Each row was made from one walk, in order. Every step used is in the known rows, and no mark comes twice. Write each row's walk.
In the rows, zero is written as 128.
Known rows
dola gidat: [112 139 133  99  89 132 113 148 160 165  95 122 119 132 138 148 108 149
 151 120]
bizap faba pobo dola gidat: [ 99 135 145  84 142 185 114 118 142 134  97 165 160 124 185 119 112 165
 149 169]
refu feboge dola gidat: [ 84 139 173  57  74  95 147 134 151 153  61 120  85 129 150 132 126 108
 197 174]
difet feboge refu: [124 142 115 102 138  89 156 127 111 125 170 124  85 140 147 105 153 119
 129 178]
pobo faba: [138  97 132 145 135 160 128 130 166 128 131 156 138 106 127 106 142 129
 127 149]
feboge refu dola bizap: [133 139 137  74 109  84 187 126 164 166 118 104 104 120 180 103 152  80
 144 151]
bizap faba pobo dola: [114 124 142 112 189 187 128  94 108  92 129 177 174 119 180  96 133 146
 127 180]
bizap faba pobo dola feboge refu: [138 134 145 104 170 138 144  96 127 101 141 135 134 140 220 115 141 116
 139 234]
pobo dola: [121 129 140 132 136 109 134 103 101 113 118 126 150 118 148 128 139  88
 128 140]
refu dola feboge: [113 126 153 101 122  84 142 109 119 147 128  93 105 110 165 145 141  85
 181 178]
faba pobo dola refu: [137 135 141 100 133 110 131 107  80 112 126 154 151 118 224 106 133 112
  75 169]
bizap faba pobo dola feboge: [122 127 150 119 183 158 121  99 109 109 146 141 158 120 194 142 134 121
 150 211]
bizap faba: [138 129 150 131 167 189 128 125 156 136 147 152 145 135 127 110 131 171
 159 151]
feboge refu dola bizap faba pobo: [127 129 137  62 170 179 171 116 167 134 133 164 133 125 209  70 140 153
 141 194]
bizap faba pobo: [121 120 129 106 187 216 122 118 137 106 141 184 154 130 164  91 120 192
 129 173]
refu dola: [104 123 146  92 122 105 154 107 118 136 109 122 116 108 146 100 141 108
 164 143]
gidat dola feboge: [130 141 161 137 106 102 149 121 117 173 139 106 124 122 138 178 122  88
 164 206]
difet dola feboge: [133 126 160 101 123 108 146 117 111 154 133  95  95 130 159 156 156  98
 133 192]
dola feboge refu: [148 137 131 119 118  86 143 124 142 129 140  94  97 147 178 144 138  98
 138 190]
feboge dola: [114 126 175  81 120 120 135 110 144 110  83 123 106 132 134 112 140  99
 152 154]
difet feboge refu dola pobo: [117 138 156  76 126 114 212  95 145 134 161 115  50 113 175  72 170 103
 143 155]

Which walk is each row?
[106 122 124 109 156 137 128  96  85  85 114 157 159 114 181 109 131 112
 101 162] => faba pobo dola
[109 129 160  65 169 180 165 125 153 127 123 174 129 121 183  95 140 139
 161 206] => refu feboge dola bizap faba pobo
[146 134 153  87 115  88 168 112 125 142 128  92  78 149 187 131 160  94
 123 215] => difet dola feboge refu
[124 133 122 103 148 132 144 120 124 128 127 141 160 109 186 131 136  90
  95 144] => faba pobo dola bizap
[133 133 163  95 157 166 164 126 177 177 142 136 140 112 151 105 147 131
 180 149] => refu dola bizap faba
[118 128 166  97 117 146 189  95 157 134 127 119  87 103 159  90 151 111
 143 114] => refu dola pobo
[145 139 158 127 168 170 148 122 162 159 150 139 168 121 153 127 146 116
 150 146] => pobo dola bizap faba
[134 138 162  85  96  72 189 125  74 163 136 129  87 123 191 107 163 102
 117 199] => difet dola refu feboge
[106 141 144 103  95 113 118 125 134 153  86 119 140 123 158 147 119 113
 149 132] => pobo dola gidat
[ 91 134 148  68  81 110 137 129 152 173  78 115 109 113 155 124 120 130
 183 136] => refu dola gidat
[ 99 138 174  60  81 125 120 133 176 151  54 116  99 135 143 134 118 124
 172 143] => feboge dola gidat
[ 97 127 173  80 112  88 165 112 117 112  90 128  91 125 142 110 148  82
 180 188] => refu feboge dola
[115 125 133 117 155 113 119 100  89 103 133 123 145 115 195 154 132  90
 126 193] => faba pobo dola feboge
[144 136 157 102 160 156 133 103 100 118 141 172 165 122 224  93 136 142
  97 186] => bizap faba pobo dola refu
[112 134 156  65  83 133 142 136 144 180  84 118  97 134 150 133 133 144
 134 149] => difet dola gidat
[142 147 152 120  97  83 171 117 131 158 133 104 105 141 168 148 130  85
 151 228] => gidat dola feboge refu
[102 134 134  68 130  69 180 106 103 134 146 118  77 119 163  78 163 100
 165 188] => difet feboge refu dola
[131 133 127 102 142  93 144  99 107  94 128 118 122 135 220 128 139  86
 118 218] => faba pobo dola feboge refu
[ 92 134 128  84 114 139 114 120 123 127  84 147 147 119 186 131 110 135
 128 152] => faba pobo dola gidat
[136 142 141 114 101  70 165 136  89 151 148 132 107 121 181 121 140 107
 132 175] => dola refu feboge
[116 129 142  78 112  85 177 103 131 126 104 118  97 125 175  79 149 102
 156 170] => feboge refu dola
[143 137 186  76 101  94 139 118 134 136  99 124 104 133 182 109 142 100
 120 162] => feboge dola refu
[128 137 184  87 149 152 172 130 177 159 128 140 119 126 147 113 153 110
 193 184] => refu feboge dola bizap faba
[131 150 163 117  81  67 193 129  79 179 140 140 116 116 171 126 132  93
 146 214] => gidat dola refu feboge
[151 137 148 124 161 185 143 144 185 172 158 140 148 129 137 127 137 148
 151 137] => dola bizap faba
[123 102 188 109 119 163 192 106 192 115 115 152  80  97 151  78 167  92
 153 171] => refu feboge dola pobo faba
